Each row comes from the steps of one walk. Every step used is in the known rows, and no mark comes twice. Write the walk behind each row, first mark first.
Known rows
rikod, fusena, degug, rumog: [-0.80 -0.76  0.73  0.01 -0.84  1.34  2.17  1.37  0.28  0.89 -1.95 -0.84
  0.94  1.87  2.24  0.64 -1.26 -0.59  0.38 -1.56  0.35]
fusena, degug, rumog, delu, belup: [-0.82 -0.16 -0.24 -1.86 -0.96  2.42  0.07 -1.97  0.74 -1.26 -2.33 -1.60
  0.12  2.72  2.18  0.55 -0.40 -0.21  2.01  0.68  0.37]
fusena, degug: [-1.14  0.92  0.34  0.23 -0.59 -0.15  1.14  0.12 -1.41  1.03 -1.74 -0.58
  0.33  0.37  1.13 -0.17 -0.44  0.50 -0.17  0.99  0.79]
belup, rikod, fusena, degug, rumog, delu: [-0.54 -5.40  1.04 -0.28 -0.82  2.20  2.95  2.63  1.48  0.33 -0.91 -0.25
  2.08  4.16  1.57  1.39  2.07 -0.80  0.30 -1.49  0.15]
degug, rumog, delu, fusena, rikod: [ 2.69 -2.49 -1.76 -2.02 -0.61  2.80 -0.29 -1.44  0.94 -2.83 -1.48 -1.39
 -0.78  1.95  0.20  0.04 -0.33 -4.09  3.32  0.79 -0.06]
degug, belup, rikod: [-0.15 -2.43  0.98  0.90 -0.12  0.81  0.55  0.82  0.07 -1.11  0.55  1.55
  0.76 -0.86 -0.87  0.90  0.57  0.25  0.38 -1.80 -0.03]
rumog, rikod, fusena, degug: [-0.40 -0.80 -0.26  0.41 -1.50 -3.74  2.76  1.68 -1.99  0.52 -0.35  0.27
 -0.46  2.24  0.66 -1.33 -1.01 -0.19 -0.51  0.06 -0.48]
rumog, rikod, fusena, degug, belup: [-0.05 -0.62  0.43  0.68 -2.32 -3.13  2.61  0.95 -1.76 -1.29 -1.04  1.36
 -1.07  0.95  0.72 -1.39 -2.23 -0.66 -0.86 -0.69 -0.40]
delu, fusena: [ 0.42 -0.24 -0.61 -0.41 -0.65 -1.99  0.04 -1.02 -0.41 -0.13 -0.06  0.49
 -0.92  0.14 -0.06 -0.17 -1.22 -1.33  1.67  0.18 -0.52]
degug, belup: [ 0.17  0.22  0.97  0.05 -0.79  0.51 -0.41 -0.56  0.04 -1.81 -0.63  1.12
 -0.34 -1.34  0.13 -0.40 -1.16 -0.48  0.05 -0.82 -0.23]
fusena, rikod, rumog: [ 1.41 -1.04 -0.75 -1.08  0.12  1.57  1.21  2.41 -0.85 -0.03 -1.16 -1.32
 -0.93  0.32 -1.04 -0.35  0.64  0.46  2.86  0.61 -0.41]
rumog, rikod: [ 0.86  0.10 -0.95  0.23 -0.25 -1.97  0.57  0.12 -0.70 -1.42  1.17  0.55
 -1.05  1.06 -1.15 -1.02 -0.47 -0.36 -0.66  0.32 -1.42]
rumog, rikod, fusena, degug, belup, delu: [-0.10 -1.03  0.09  0.29 -1.20 -2.77  3.38  1.00 -2.48 -1.28  1.33  1.36
 -0.05  1.06  1.11 -2.11 -2.04 -1.42 -2.05 -0.22 -0.29]
rikod, rumog: [ 0.19 -0.28  0.79 -0.98 -0.09  0.62  1.05  1.89  0.65  0.48 -0.11 -0.16
 -0.80  0.70 -0.16 -0.18  0.35  1.62  1.08 -0.69 -1.60]
rikod, rumog, delu, belup, degug: [-0.09 -2.13 -0.37 -2.67  0.20 -0.31  0.25  0.88  1.42 -0.44 -0.35  0.64
  0.87  0.90  0.27 -0.22  0.55  2.01  3.49  0.59 -0.26]
delu, belup, rikod, rumog, degug: [-0.59 -1.14  0.26 -0.96 -0.43  0.20  3.02  0.85 -0.53  0.01  0.65 -0.33
  1.16  2.26 -0.49  0.64  1.51  3.68  3.48 -0.94 -2.06]
rumog, degug, belup, rikod: [ 0.15 -1.56  1.16  0.88 -0.96  1.39  2.22 -0.54 -0.23 -1.91  0.03  1.46
  1.84  0.46 -0.06  0.35  0.92  0.30 -0.13 -1.17 -1.02]
delu, fusena, rikod, rumog, degug: [ 2.16 -0.02 -1.02 -1.83 -1.32  0.20  2.78 -0.09 -1.48 -0.87 -1.41 -0.82
 -1.04  1.41 -0.39 -1.11 -0.15 -0.42  3.98  1.11 -1.95]
belup, delu: [ 0.03 -0.57 -0.26 -0.26  1.00  0.46  0.90  0.03 -0.77  0.01  2.31  0.14
  0.94  0.10  0.15 -0.72  0.21 -0.83 -1.26  0.48  0.22]
rikod, fusena, degug, rumog, delu: [-0.19 -2.61  0.76 -1.03 -1.52  1.78  2.04  1.00  1.56 -0.31 -2.02 -0.66
  1.07  3.68  2.43  0.12  0.23 -1.45 -0.16 -0.63  0.01]
fusena, degug, belup, rikod, rumog: [-0.98 -1.73  2.04  0.21 -0.63  1.00  2.41  2.89 -1.00  0.54 -1.39  0.85
  0.18  0.36  0.16  0.63  0.38  2.16  1.30 -1.45 -0.95]
delu, belup: [-0.75  0.81 -0.62 -0.72 -0.08 -1.34 -0.70 -1.32 -0.86 -0.23 -0.11 -0.67
 -0.44  0.06 -0.05  0.08 -0.71  1.08  2.31  0.11  0.36]
belup, delu, fusena, degug, rumog: [-0.51  0.45 -0.39 -1.09  0.28  1.40  1.71 -1.45 -1.13  0.29  0.23 -0.94
  0.28  0.92  2.22 -0.01 -2.48 -2.36  0.42  0.08  0.23]

Write each row's walk
[ 0.08 -0.10  0.54 -0.25  0.32  1.03  0.69 -0.66 -0.54 -1.71  1.93  1.15
  0.37 -1.18  0.45 -0.89 -0.97 -1.22 -1.54 -0.33  0.09] => degug, belup, delu
[ 1.93 -0.83 -1.42 -0.97 -0.03  0.24  0.56 -1.32 -2.49 -2.30  0.82  0.43
 -0.94 -1.55 -0.37 -1.36 -2.06 -3.70  1.81  0.78  0.69] => degug, belup, delu, fusena, rikod
[-0.08  1.19 -0.33  0.21 -0.39  1.33  1.09 -0.42 -0.77 -1.08 -1.06 -1.01
 -0.67  1.68  0.91 -0.35 -1.66 -0.93 -0.53 -0.01 -1.04] => fusena, degug, rumog, rikod
[-1.34 -3.40  1.10  0.71 -0.13  1.39  3.04  2.92  0.02  1.53 -0.90 -0.55
  1.86  2.16  1.46  1.75  0.42  0.06  0.80 -2.35  0.69] => belup, rikod, fusena, degug, rumog
[-0.04 -1.23 -0.55 -1.65 -0.76 -0.87 -0.95 -1.67  0.66 -1.59 -0.23 -0.43
 -0.03  1.99  0.26 -0.26  0.65  0.15  1.88  1.14 -0.14] => rumog, delu, belup
[-0.01 -0.49 -0.12 -0.40  1.56  3.27  0.04  0.31  1.56 -0.28 -0.48  0.02
  1.88 -1.29  1.07  0.87 -1.22 -0.71  0.67 -1.22  1.11] => belup, degug, rumog
[-0.36 -3.76  2.20 -0.87 -1.33  1.67  2.28  2.55  0.55 -0.86 -1.50  1.12
  0.34  2.39  0.28  0.33  1.79  1.42  0.93 -0.52 -1.42] => fusena, degug, belup, rikod, rumog, delu
[-0.99  0.63  0.79  0.03 -0.30  0.82  1.43 -0.58 -2.10 -0.56  0.18  0.57
  0.44 -0.78  1.64 -1.10 -1.44 -0.73 -1.72  0.62  0.86] => fusena, degug, belup, delu
[ 0.22 -0.95 -0.50 -2.07 -0.37  2.49 -1.09 -2.02  2.21 -2.28 -0.62 -1.28
 -0.04  2.27  0.98  0.71 -0.14 -0.60  2.26 -0.24 -0.47] => degug, rumog, delu, belup
[-1.26 -0.97  0.52  0.19 -1.26 -1.91  2.44  1.80 -1.22  1.81 -1.71 -0.09
  0.61  1.41  1.47 -0.33 -0.38  0.32 -0.10 -0.28  1.04] => rikod, fusena, degug
[-1.12  0.28 -1.31 -0.68  1.00 -1.30 -0.52 -0.77 -0.54  0.34 -0.13  0.35
  1.19 -1.87  0.33  0.09 -1.26  1.21  2.74  0.13  1.93] => delu, belup, degug
[ 0.51  0.64  0.84 -0.93 -1.07  1.12  2.94  0.69  0.47 -0.25 -0.45 -0.09
  0.38  1.94  0.28 -0.57  0.67  1.98  0.38 -0.03 -2.61] => rikod, rumog, degug
[-0.57  1.01  0.61 -0.32 -1.94 -1.59  0.53 -1.76 -1.95 -0.65 -2.23  0.84
 -1.25 -0.78  1.46 -0.61 -2.84 -1.48  1.11  0.24  0.09] => delu, fusena, degug, belup
[ 1.13 -2.60 -0.75 -1.92  0.15  1.71 -0.26 -1.14  2.85 -1.56 -0.43  0.73
  1.15  0.72  1.35  0.44 -1.07 -2.83  1.83 -0.02  0.14] => belup, degug, rumog, delu, fusena
[ 0.84 -2.16 -1.01  0.04  0.45 -0.24  1.82  2.02  1.05 -0.97  0.83  0.89
  1.16  0.43  0.45 -0.23 -1.88 -1.23  0.48 -2.12 -0.13] => belup, degug, rumog, rikod, fusena
[-1.64 -4.65  0.03 -0.79 -1.10 -2.37  2.17  1.59 -0.72  0.95 -0.44  0.00
  1.62  3.86  0.89  0.56  2.07  1.33  2.45 -0.06  0.96] => rumog, delu, belup, rikod, fusena, degug
[ 0.00 -2.00  0.94 -0.10 -0.33  1.24  3.64  2.14  0.10  0.31  0.59  0.39
  1.68  2.34 -0.44  0.63  2.37  2.56  1.13 -1.00 -2.50] => belup, rikod, rumog, degug
[-0.01 -1.58  0.48 -2.28 -2.02 -1.15  1.84  0.54  0.18  0.39 -1.91  0.18
 -1.39  3.17  1.26 -0.59  0.03 -0.24  1.88  1.51 -1.83] => rikod, rumog, delu, fusena, degug
[ 1.72 -0.61 -1.76 -0.95 -0.39 -0.87 -0.12 -0.71 -2.09 -0.64 -0.95 -0.70
 -1.22 -0.24 -0.77 -0.54 -0.95 -2.43  3.27  1.15  0.68] => delu, fusena, rikod
[-0.53 -4.38  0.41  0.80  0.03 -1.39  2.11  3.30  0.01  1.23  1.22  0.91
  1.55  1.58 -0.52  1.08  1.71  0.60  0.98 -2.17  0.41] => belup, rikod, fusena
[-0.20 -4.21  1.22  0.92 -0.68 -0.82  1.86  2.60  0.14 -0.41  0.67  1.79
  1.03  0.04 -0.44  0.77  0.37 -0.05  0.69 -2.88  0.22] => degug, belup, rikod, fusena
[ 0.86 -1.71 -0.69  0.29 -0.99 -3.52  1.80  1.64 -0.48 -0.69  1.19  1.03
 -0.77  1.84 -0.57 -0.97 -0.60 -0.59 -0.33 -0.95 -1.26] => rumog, rikod, fusena
[ 1.95 -0.96 -1.18 -1.63 -0.58 -0.46  0.97  1.35 -1.39 -0.12 -1.12 -0.79
 -1.96  0.34 -0.88 -0.53 -0.74 -0.87  4.39  0.47 -0.85] => delu, fusena, rikod, rumog
[ 1.09 -1.54 -0.37 -0.04 -0.41 -0.41  1.70  1.33  0.72 -1.53  0.93  0.09
 -0.43  2.05  0.06 -0.28 -1.41 -1.48 -0.06 -2.25 -1.60] => degug, rumog, rikod, fusena
[-0.46 -5.51 -0.32 -0.91 -0.63 -2.13  1.39  1.36  0.86 -0.17  1.13  0.57
  1.17  3.40 -0.13  0.76  2.40  0.84  2.66 -1.23  0.27] => rumog, delu, belup, rikod, fusena
[-0.23 -3.57 -0.24 -1.30  0.27  2.73 -0.14 -0.48  1.95 -1.83  0.57 -0.77
  1.23  2.89  0.06  1.81  1.60  0.05  2.78 -1.25 -0.16] => degug, rumog, delu, belup, rikod
[ 2.16 -1.24 -0.72 -1.92 -0.18  0.62  1.49  0.58 -1.94 -1.90  0.75  0.36
 -1.63 -0.93 -0.57 -1.41 -1.66 -2.15  3.01  0.22 -0.87] => degug, belup, delu, fusena, rikod, rumog
[ 0.97 -1.95  0.19 -1.33 -0.30  3.94 -0.34 -0.65  2.98 -2.13 -0.44 -0.59
  0.39  2.32  0.98  0.53  0.72 -1.85 -0.04 -0.34 -0.83] => degug, rumog, delu
